What can hang from each mark:
J_472: J_219 J_672
J_854: J_672
J_219: J_103 J_472 J_854
J_993: J_81
J_672: J_81 J_854
J_103: J_219
J_81: J_258 J_672 J_993

Each row was made from one small tree. Brackets hold a mark, then the marks that hang from it, in the order of their numbers. Every link used is in the known rows. Write each row's tree.
(in the rows, 128 means zero)
Known rows:
{J_672 {J_81 J_258 J_993} J_854}: 170 143 117 139 192 145 191 137 161 190 155 107 110 115 138 135 162 148
{J_219 J_103 J_472 {J_854 {J_672 {J_81 J_258 J_993}}}}: 155 103 45 84 161 130 152 164 128 111 164 131 91 47 174 71 87 68
{J_219 J_103 J_472}: 181 134 46 130 156 126 134 122 110 152 189 123 110 69 183 73 98 96
{J_219 J_854}: 204 125 60 138 134 144 149 117 122 153 160 142 102 83 150 78 111 135
{J_854 {J_672 {J_81 J_258}}}: 162 127 68 115 138 137 181 127 142 198 159 109 137 93 181 121 180 86
{J_672 {J_81 J_993}}: 161 138 103 164 163 159 186 140 155 180 147 96 99 106 139 104 144 139
{J_219 J_103 {J_472 J_672} J_854}: 188 102 44 109 139 107 112 138 94 114 182 141 93 52 170 66 79 145
{J_993 {J_81 J_258 {J_672 J_854}}}: 225 184 47 156 169 151 205 120 143 183 174 151 136 64 154 146 188 136
{J_81 J_258 J_672 J_993}: 185 130 43 186 209 177 189 141 115 169 170 137 109 71 154 129 165 46
{J_472 {J_219 J_103} {J_672 J_81 J_854}}: 167 89 85 129 140 96 131 143 134 199 165 105 139 129 171 156 157 232
{J_103 {J_219 J_472 {J_854 {J_672 {J_81 J_258 J_993}}}}}: 161 135 65 81 162 149 175 147 153 125 164 110 92 23 157 96 123 116
{J_219 {J_854 {J_672 J_81}}}: 182 116 67 98 100 136 165 134 142 161 147 127 117 88 161 88 127 127
{J_103 {J_219 J_472 {J_854 J_672}}}: 188 135 48 78 121 139 149 125 133 130 176 124 107 29 170 84 108 136
{J_472 J_219 J_672}: 173 107 52 182 151 125 128 124 102 193 173 106 136 114 183 138 176 196
{J_219 J_103 J_472 {J_854 {J_672 {J_81 J_993}}}}: 157 104 54 87 134 131 148 166 131 109 161 127 88 57 169 63 71 97
{J_993 {J_81 J_258}}: 195 173 50 171 185 152 190 115 142 172 174 130 116 56 162 113 179 133
{J_81 J_672}: 211 142 47 163 136 158 174 117 115 192 169 138 132 88 160 117 157 89
{J_854 {J_672 {J_81 J_258 J_993}}}: 148 118 76 137 168 154 189 151 147 176 156 105 115 94 172 119 169 84

Which tree is each row?
171 67 15 124 132 127 116 147 114 147 169 141 122 92 193 106 111 126 -> {J_472 {J_219 J_103 {J_854 J_672}}}
145 61 55 147 191 119 134 170 123 145 156 119 93 81 159 128 136 166 -> {J_472 {J_219 J_103 J_854} {J_672 {J_81 J_258 J_993}}}
145 65 33 126 174 137 144 167 133 144 155 127 106 85 181 117 123 106 -> {J_472 {J_219 J_103 {J_854 {J_672 {J_81 J_258 J_993}}}}}
186 142 85 87 123 123 154 124 142 145 163 106 99 30 142 96 122 201 -> {J_103 {J_219 {J_472 {J_672 J_81}} J_854}}
212 179 29 173 173 162 206 122 135 177 172 146 128 44 159 129 190 98 -> {J_993 {J_81 J_258 J_672}}
172 159 112 132 153 126 164 137 132 166 165 93 113 102 152 112 138 200 -> {J_219 {J_472 {J_672 {J_81 J_993} J_854}}}
193 134 64 100 137 127 138 122 122 131 178 120 97 26 155 90 114 189 -> {J_103 {J_219 {J_472 J_672} J_854}}
160 120 91 114 187 108 150 154 126 150 178 109 103 76 166 118 126 151 -> {J_219 J_103 {J_472 {J_672 {J_81 J_258 J_993} J_854}}}
176 144 126 141 159 148 186 138 165 187 150 102 108 129 134 125 143 183 -> {J_672 {J_81 J_993} J_854}
181 83 27 144 153 130 117 134 114 156 169 141 111 92 174 98 105 143 -> {J_472 {J_219 J_103 J_854}}
176 144 58 63 135 135 168 127 150 145 166 115 110 21 165 96 132 118 -> {J_103 {J_219 J_472 {J_854 {J_672 {J_81 J_258}}}}}
174 164 86 131 128 120 157 119 120 181 165 92 126 84 163 93 148 168 -> {J_219 {J_472 {J_672 J_81}}}
190 104 55 92 123 144 153 130 144 142 169 131 105 45 164 108 125 144 -> {J_103 {J_219 {J_854 J_672}}}
172 131 91 104 152 137 161 145 145 124 159 102 80 29 134 95 113 199 -> {J_103 {J_219 {J_472 {J_672 {J_81 J_993}}} J_854}}
179 129 93 97 133 93 138 135 126 168 177 108 122 89 167 107 120 183 -> {J_219 J_103 {J_472 {J_672 J_81 J_854}}}
175 112 58 90 152 101 133 140 113 133 170 130 97 42 163 79 103 127 -> {J_219 J_103 {J_472 {J_672 {J_81 J_258}}} J_854}
